Each row comes from the steps of one path. Every step used is in the known rows, and no mark comes twice. Write the path behind each row, first mark first.
Known rows:
W/L: -11 -19 2 -5 -14 2 10 0 -11 15 11 -4 3 -10 -18 -11 -16 10 -11 -4 2 -1 -17
W/L/J/V/Y: 5 -3 4 12 -12 14 6 12 -15 9 18 -2 2 -6 -17 -14 -9 17 -5 -3 -7 -5 -22
T/J/V/Y/P: -2 2 7 11 2 1 -5 7 -4 -1 3 -2 10 -11 -24 -3 -11 18 -4 -6 1 -5 -6
V/W/L/Y: -3 -15 8 0 0 5 10 10 -3 15 2 9 -5 -4 -15 -4 -18 11 -16 9 7 9 -39
C/L/Y/P/J/V: -13 -5 12 11 3 2 6 19 -3 1 11 -10 21 -4 -21 -5 -16 -2 -12 11 -5 -2 -14
Y/P/J/V/W/L/C: 6 -22 8 -2 3 4 8 14 -1 8 13 14 15 -6 -26 -3 -16 3 -31 12 -1 2 -12
T/J/V/W/L/Y/P: -7 -5 11 4 16 -1 -3 13 0 5 -4 6 6 -5 -24 -2 -16 16 -15 4 9 5 -25
L/Y/P/J/V/W: 5 -1 6 12 0 3 4 23 7 2 6 1 16 -7 -22 6 -15 1 -15 19 -3 -6 -15
W/L/C: 0 -28 11 -9 -4 5 11 3 -10 10 11 12 4 -5 -21 -6 -17 11 -26 7 1 5 -13
V/W/L/Y/P/J: -8 -14 5 14 5 1 3 8 -1 13 6 10 22 -15 -25 -7 -16 -1 -11 5 5 -6 -17
V/W/L/Y/P: -10 -14 10 4 15 -4 -3 9 -1 10 -3 12 4 -5 -20 1 -15 16 -13 2 10 5 -23
Y/P/J/T: 6 -16 14 8 -1 -7 1 5 -2 5 10 4 17 -5 -21 1 -25 -3 -6 0 -3 -12 -3
V/W/L/J: -3 -11 8 6 -3 9 9 17 -16 13 9 15 4 -6 -22 -16 -15 18 -7 2 1 -7 -27
J/L: -8 -9 9 -5 -14 -9 2 -6 -16 0 -1 -7 1 13 -17 1 -9 12 0 7 -6 13 -8
P/J/L/Y: -7 -12 13 5 -2 -1 5 1 -13 7 -3 4 2 7 -15 -4 -12 7 -6 15 1 15 -30
V/J/L/Y/P: -8 -12 11 5 14 -11 -7 3 -8 -1 -9 6 3 2 -17 1 -11 18 -4 6 9 13 -16
C/W/L/J/P: -10 -19 5 2 3 1 9 11 -16 5 10 -1 10 1 -21 -9 -9 18 -1 10 5 -23 -14
J/P: -10 -15 6 2 -2 -4 4 3 -11 0 8 -13 8 -2 -16 1 -10 12 2 15 4 -18 0
L/J: -10 -9 16 9 -4 7 7 11 -21 4 5 12 2 -6 -18 -14 -13 23 1 4 0 -10 -18
Y/P/J: -12 -12 7 14 -2 -2 1 2 -5 7 7 4 25 -18 -25 -7 -14 0 -3 2 1 -14 -1
V/Y: 4 -9 1 9 -19 8 7 -1 -8 8 12 1 -3 -13 -14 -5 -9 15 0 -5 -5 -7 -13
V/W: 4 -6 4 4 -13 0 8 12 5 3 4 6 2 -11 -19 8 -15 8 -7 13 -3 -8 -9
L/C/W: -1 -26 11 -9 -12 -1 21 2 7 -4 5 18 4 -4 -23 6 -16 16 -19 12 -5 -15 -5
T/J/L/C/W: 3 -18 11 -12 -12 -2 19 0 4 -8 -1 14 4 5 -29 4 -14 16 -18 13 -7 -6 -6

Which path is each row?
-1 4 10 -6 -15 -5 3 -4 -16 -4 -8 -10 3 8 -27 -5 -12 12 0 8 -4 13 -7 | T/J/L
-10 -5 10 10 2 3 3 15 -6 6 11 -10 22 -5 -21 -9 -15 1 -15 9 -2 -3 -15 | W/L/Y/P/J/V
-10 -9 7 4 -4 -10 -3 -4 -14 2 1 -2 18 7 -23 -3 -8 3 0 6 -5 8 -4 | Y/P/J/L
-6 -15 4 5 5 2 5 15 -16 6 10 -1 10 0 -20 -9 -9 15 0 13 6 -19 -14 | V/W/L/J/P
-10 -13 10 7 4 1 3 11 -20 1 7 -2 8 0 -18 -8 -9 19 5 14 5 -21 -8 | L/J/P
-5 -9 5 10 5 1 -1 10 -4 5 8 8 9 -6 -22 -4 -9 20 -7 -8 -1 -9 -14 | C/W/L/J/V/Y/P
-13 -14 10 15 5 0 1 4 -5 8 4 9 21 -15 -23 -8 -15 2 -6 6 4 -8 -13 | L/Y/P/J
-1 -25 10 -12 -11 -5 18 -1 3 -6 3 15 3 7 -23 7 -12 15 -18 13 -8 -6 -6 | J/L/C/W
-8 -1 17 7 -4 7 6 20 -17 -2 9 -7 8 0 -18 -9 -14 17 -7 12 -6 -7 -15 | L/J/V
-10 -18 10 1 -7 8 15 11 -15 10 9 16 4 -5 -23 -18 -14 23 -7 -2 0 -13 -26 | C/W/L/J
-10 -2 11 11 -3 0 2 13 -5 0 11 -13 25 -8 -21 -5 -15 2 -10 10 -5 -9 -4 | Y/P/J/V
5 -20 11 1 1 -1 2 -1 -12 2 8 15 12 5 -24 -2 -9 5 -16 11 -5 10 -6 | V/Y/P/J/L/C
2 -20 16 -9 -4 -3 5 -1 -14 -2 3 10 2 11 -20 2 -11 11 -18 16 -5 14 -6 | J/L/C
-12 -18 6 11 3 -1 6 4 0 11 6 11 22 -14 -25 -9 -15 2 -10 3 4 -11 -17 | C/W/L/Y/P/J
-1 -15 -1 -3 -13 3 11 7 -1 15 11 2 4 -9 -21 -4 -17 6 -15 1 1 -2 -19 | V/W/L
-8 -3 10 9 -12 5 8 13 -8 2 13 -16 21 -8 -20 -7 -15 -1 -10 14 -9 -9 -6 | P/J/V
0 -10 1 -3 -11 4 11 14 -1 12 12 -6 7 -6 -21 -4 -17 5 -18 5 -2 -1 -20 | J/V/W/L
-3 -12 8 5 0 7 10 15 -2 16 6 4 3 -4 -17 -6 -18 4 -19 13 4 7 -38 | P/J/V/W/L/Y
20 -17 8 3 -9 -8 6 6 -3 -4 6 -5 3 -5 -14 2 -26 4 -3 4 1 -3 -1 | V/J/T
4 -17 19 4 -4 -1 11 17 -9 4 13 9 0 5 -19 -4 -27 7 -3 -1 -6 -6 -18 | C/L/J/T
-6 -6 6 12 7 2 -5 10 -9 7 9 4 9 -7 -21 -7 -9 20 -6 -8 1 -5 -14 | W/L/J/V/Y/P
2 -5 0 -3 -12 6 11 14 0 11 9 -8 8 -8 -25 -7 -18 6 -18 5 0 0 -20 | T/J/V/W/L
-8 -11 15 -2 -1 -3 3 1 -14 5 -5 3 -8 11 -13 -1 -11 14 -7 14 2 19 -30 | J/L/Y
5 -3 2 16 -17 11 7 8 -8 7 18 -8 10 -12 -17 -10 -10 5 -4 1 -10 -9 -12 | P/J/V/Y
